What can hang from each mark
K754: K170 K301 K756
K301: K558 K754 K814
K170: K754 K814
K756: K754
K486: K558
K558: K301
K814: K170 K301

Every row comes from one small tree of marks. The marks that hang from a mark follow it in brackets, in the order of their numbers. Every link used is in the known rows. Which tree was each row made from?
Known rows
K814(K170): [-0.04  0.12 -0.12 -0.03 -0.05 -0.02 -0.13  0.03  0.02 -0.05 -0.02  0.02
  0.06 -0.01 -0.11  0.16 -0.13 -0.06 -0.13  0.06]
K301(K558 K754(K170(K814) K756)): [-0.21  0.01 -0.35 -0.35 -0.02 -0.07 -0.20 -0.15 -0.09 -0.23 -0.25 -0.09
  0.11  0.07  0.11  0.36  0.21  0.02 -0.07  0.25]
K170(K754(K301) K814): [ 0.10 -0.07 -0.06 -0.07  0.14 -0.14  0.01 -0.06  0.13  0.15 -0.13 -0.26
  0.08  0.17 -0.11  0.20  0.01  0.16  0.04  0.21]
K814(K170 K301(K754(K756))): [-0.21  0.00 -0.20 -0.07 -0.02 -0.16 -0.13 -0.22 -0.04 -0.12 -0.08  0.22
  0.14  0.20  0.05  0.29 -0.06  0.02 -0.14  0.24]
K170(K754(K301)): [ 0.02 -0.05  0.00  0.03  0.22 -0.03 -0.10 -0.03  0.02  0.17 -0.14 -0.22
  0.21  0.04 -0.09  0.12 -0.08  0.05 -0.05  0.30]
K486(K558): [ 0.05  0.20 -0.07 -0.05  0.05  0.13 -0.12 -0.08 -0.16  0.02 -0.10 -0.17
  0.04  0.08 -0.01  0.01 -0.05  0.11  0.05  0.02]
K558(K301): [-0.07  0.22 -0.04  0.00 -0.02  0.13 -0.21 -0.14 -0.01  0.06 -0.17 -0.14
  0.23  0.06 -0.13  0.17  0.07 -0.03  0.05  0.15]
K301(K558 K754(K170 K756) K814): [-0.22  0.14 -0.35 -0.34  0.15  0.05 -0.23 -0.04 -0.19 -0.07 -0.32 -0.01
  0.23 -0.17  0.24  0.42  0.01 -0.20 -0.16  0.44]
K558(K301(K754(K170(K814)))): [-0.14  0.18 -0.22 -0.18 -0.12  0.05 -0.10 -0.34 -0.08 -0.16 -0.14 -0.13
  0.04  0.11 -0.05  0.28  0.25  0.16  0.01  0.10]
K814(K170 K301(K558 K754)): [-0.22 -0.02 -0.24 -0.10 -0.15  0.03 -0.13 -0.16 -0.27  0.06 -0.10  0.17
  0.09  0.09  0.13  0.34  0.10  0.03 -0.27  0.16]
K756(K754(K301)): [ 0.00  0.02 -0.01  0.15  0.25 -0.11 -0.11 -0.04  0.20 -0.05 -0.05 -0.14
  0.27  0.05  0.05  0.04 -0.11  0.09 -0.17  0.11]
K170(K754 K814): [ 0.09  0.03 -0.05 -0.13  0.04 -0.03  0.01 -0.11  0.00  0.10 -0.20 -0.16
  0.02  0.10 -0.16  0.15 -0.01  0.05  0.09  0.07]
K170(K754(K301 K756) K814): [ 0.03 -0.07 -0.12 -0.16  0.19 -0.22 -0.07 -0.06  0.24  0.05 -0.19 -0.21
  0.18  0.20 -0.09  0.27 -0.04  0.07  0.11  0.37]
K486(K558(K301(K814))): [ 0.03  0.42 -0.15 -0.16  0.06  0.26 -0.13 -0.11 -0.16  0.15 -0.20 -0.14
  0.09 -0.01  0.07  0.23 -0.08 -0.01  0.16  0.21]
K754(K170 K301): [-0.04  0.02 -0.07  0.01  0.14 -0.02 -0.17 -0.04  0.00 -0.05 -0.10 -0.25
  0.22 -0.03 -0.06  0.15  0.03  0.10 -0.17  0.19]
K301(K558 K814): [ 0.00  0.18 -0.19 -0.18  0.09  0.12 -0.18  0.11 -0.14  0.20 -0.26 -0.10
  0.21 -0.11  0.12  0.32 -0.02 -0.19 -0.09  0.25]
K754(K170(K814) K301 K756): [-0.03 -0.01 -0.20 -0.15  0.12 -0.21 -0.16 -0.08  0.21 -0.17 -0.14 -0.25
  0.19  0.14 -0.06  0.30  0.06  0.13 -0.02  0.25]
K486(K558(K301(K754(K756) K814))): [-0.12  0.36 -0.29 -0.28  0.12  0.12 -0.16 -0.21 -0.13 -0.02 -0.22 -0.02
  0.13  0.11  0.22  0.30 -0.08 -0.04  0.16  0.41]
K558(K301(K754 K814)): [-0.10  0.26 -0.19 -0.11  0.08  0.10 -0.13 -0.16 -0.09  0.09 -0.18 -0.01
  0.16  0.03  0.12  0.30  0.00 -0.09  0.01  0.28]
K756(K754(K170)): [-0.07  0.14 -0.02  0.04  0.15  0.05 -0.13 -0.14 -0.02 -0.20 -0.18 -0.11
  0.21 -0.16 -0.01  0.00 -0.08  0.00 -0.18 -0.03]

Which tree is each row?
[-0.30 -0.04 -0.23 -0.19  0.03  0.03 -0.27 -0.27 -0.30 -0.08 -0.31  0.03
  0.30  0.03  0.15  0.34  0.20  0.01 -0.19  0.31]
K814(K301(K558 K754(K170 K756)))
[-0.05 -0.05 -0.05 -0.06  0.28 -0.12 -0.17 -0.03  0.15  0.08 -0.20 -0.17
  0.30  0.08 -0.06  0.20 -0.14 -0.04  0.01  0.46]
K170(K754(K301 K756))
[-0.05  0.01 -0.21 -0.11  0.11 -0.07 -0.11 -0.06  0.09 -0.10 -0.17 -0.26
  0.17 -0.04  0.11  0.26  0.14  0.16 -0.22  0.10]
K756(K754(K170(K814) K301(K558)))
[ 0.03  0.02 -0.07 -0.07 -0.08 -0.01 -0.04 -0.28 -0.13 -0.03 -0.20 -0.12
  0.09  0.12 -0.11  0.24  0.17  0.21 -0.04 -0.06]
K754(K170(K814(K301)))
[-0.11  0.09 -0.13 -0.15  0.09 -0.03 -0.13 -0.02  0.05 -0.01 -0.18  0.05
  0.14 -0.05 -0.15  0.22 -0.23 -0.17 -0.01  0.33]
K814(K170(K754(K756)))
[-0.17 -0.05 -0.14 -0.05 -0.03  0.04 -0.17 -0.21 -0.32  0.12 -0.20  0.03
  0.20  0.14  0.15  0.25  0.20  0.07 -0.18  0.16]
K814(K301(K558 K754))
[ 0.05  0.11 -0.08  0.07  0.34 -0.09 -0.04  0.03  0.21  0.05 -0.11 -0.12
  0.25 -0.04  0.17  0.17 -0.23 -0.02 -0.16  0.22]
K756(K754(K301(K814)))
[-0.05  0.03 -0.20 -0.25  0.32 -0.01 -0.19  0.12  0.04  0.28 -0.35 -0.13
  0.33 -0.09  0.15  0.44 -0.14 -0.21 -0.03  0.65]
K170(K754(K301(K558 K814) K756))
[-0.03  0.09 -0.18 -0.21  0.02 -0.11 -0.18 -0.12  0.09 -0.22 -0.22 -0.16
  0.12  0.07 -0.11  0.24  0.05  0.03  0.04  0.13]
K754(K170(K814) K756)
[-0.04  0.00 -0.13 -0.14 -0.01 -0.10 -0.12 -0.28 -0.02 -0.12 -0.26 -0.08
  0.18  0.16 -0.09  0.32  0.12  0.12  0.03  0.12]
K754(K170(K814(K301)) K756)
[-0.01  0.45 -0.24 -0.20 -0.06  0.24 -0.08 -0.06 -0.12  0.11 -0.10 -0.02
 -0.01 -0.06  0.05  0.31 -0.17 -0.06  0.06  0.22]
K486(K558(K301(K814(K170))))
[-0.07 -0.06 -0.13 -0.24  0.03 -0.02 -0.12 -0.20 -0.12  0.18 -0.40 -0.07
  0.21  0.17 -0.02  0.41  0.12  0.01  0.08  0.29]
K170(K754(K756) K814(K301(K558)))
[-0.10  0.11 -0.35 -0.24  0.14 -0.09 -0.22  0.22  0.15  0.11 -0.13 -0.01
  0.25 -0.07  0.18  0.51 -0.17 -0.21 -0.17  0.53]
K754(K301(K558 K814(K170)) K756)
[-0.07  0.12 -0.21 -0.11  0.28  0.07 -0.15  0.04  0.00  0.03 -0.23 -0.17
  0.31 -0.26  0.26  0.32 -0.06 -0.07 -0.30  0.29]
K756(K754(K170 K301(K558 K814)))
[-0.15  0.12 -0.32 -0.29  0.17 -0.03 -0.23  0.02 -0.10  0.03 -0.28  0.04
  0.25 -0.01  0.27  0.39 -0.04 -0.22 -0.08  0.45]
K301(K558 K754(K756) K814)
[-0.13  0.04 -0.31 -0.26 -0.08  0.02 -0.13 -0.16 -0.21 -0.13 -0.18 -0.13
  0.01  0.03  0.09  0.29  0.26  0.10 -0.14  0.08]
K301(K558 K754(K170(K814)))
[-0.10 -0.02 -0.27 -0.27  0.06 -0.12 -0.24  0.01  0.10 -0.10 -0.21 -0.26
  0.22  0.06  0.04  0.40  0.19  0.06 -0.09  0.35]
K754(K170(K814) K301(K558) K756)
[-0.05 -0.07 -0.20 -0.26  0.14 -0.13 -0.16  0.00  0.12  0.12 -0.27 -0.23
  0.21  0.14  0.02  0.39  0.06  0.01  0.04  0.46]
K170(K754(K301(K558) K756) K814)
[-0.02  0.10 -0.17 -0.04  0.28 -0.01 -0.13  0.10  0.10  0.13 -0.20 -0.14
  0.30 -0.11  0.27  0.28 -0.12 -0.09 -0.23  0.29]
K756(K754(K301(K558 K814)))
[-0.12  0.00 -0.21 -0.25 -0.05 -0.02 -0.20 -0.21 -0.13 -0.04 -0.34 -0.10
  0.23  0.10  0.01  0.44  0.24  0.06 -0.03  0.19]
K754(K170(K814(K301(K558))) K756)
[-0.20  0.27 -0.21 -0.19  0.05  0.10 -0.23 -0.28 -0.13 -0.12 -0.15 -0.06
  0.14  0.20  0.10  0.16  0.05  0.07  0.16  0.31]
K486(K558(K301(K754(K756))))
[-0.10  0.40 -0.33 -0.23 -0.05  0.18 -0.05 -0.15 -0.19  0.04 -0.04  0.08
 -0.07  0.02  0.16  0.31 -0.13  0.00  0.01  0.25]
K486(K558(K301(K754 K814(K170))))
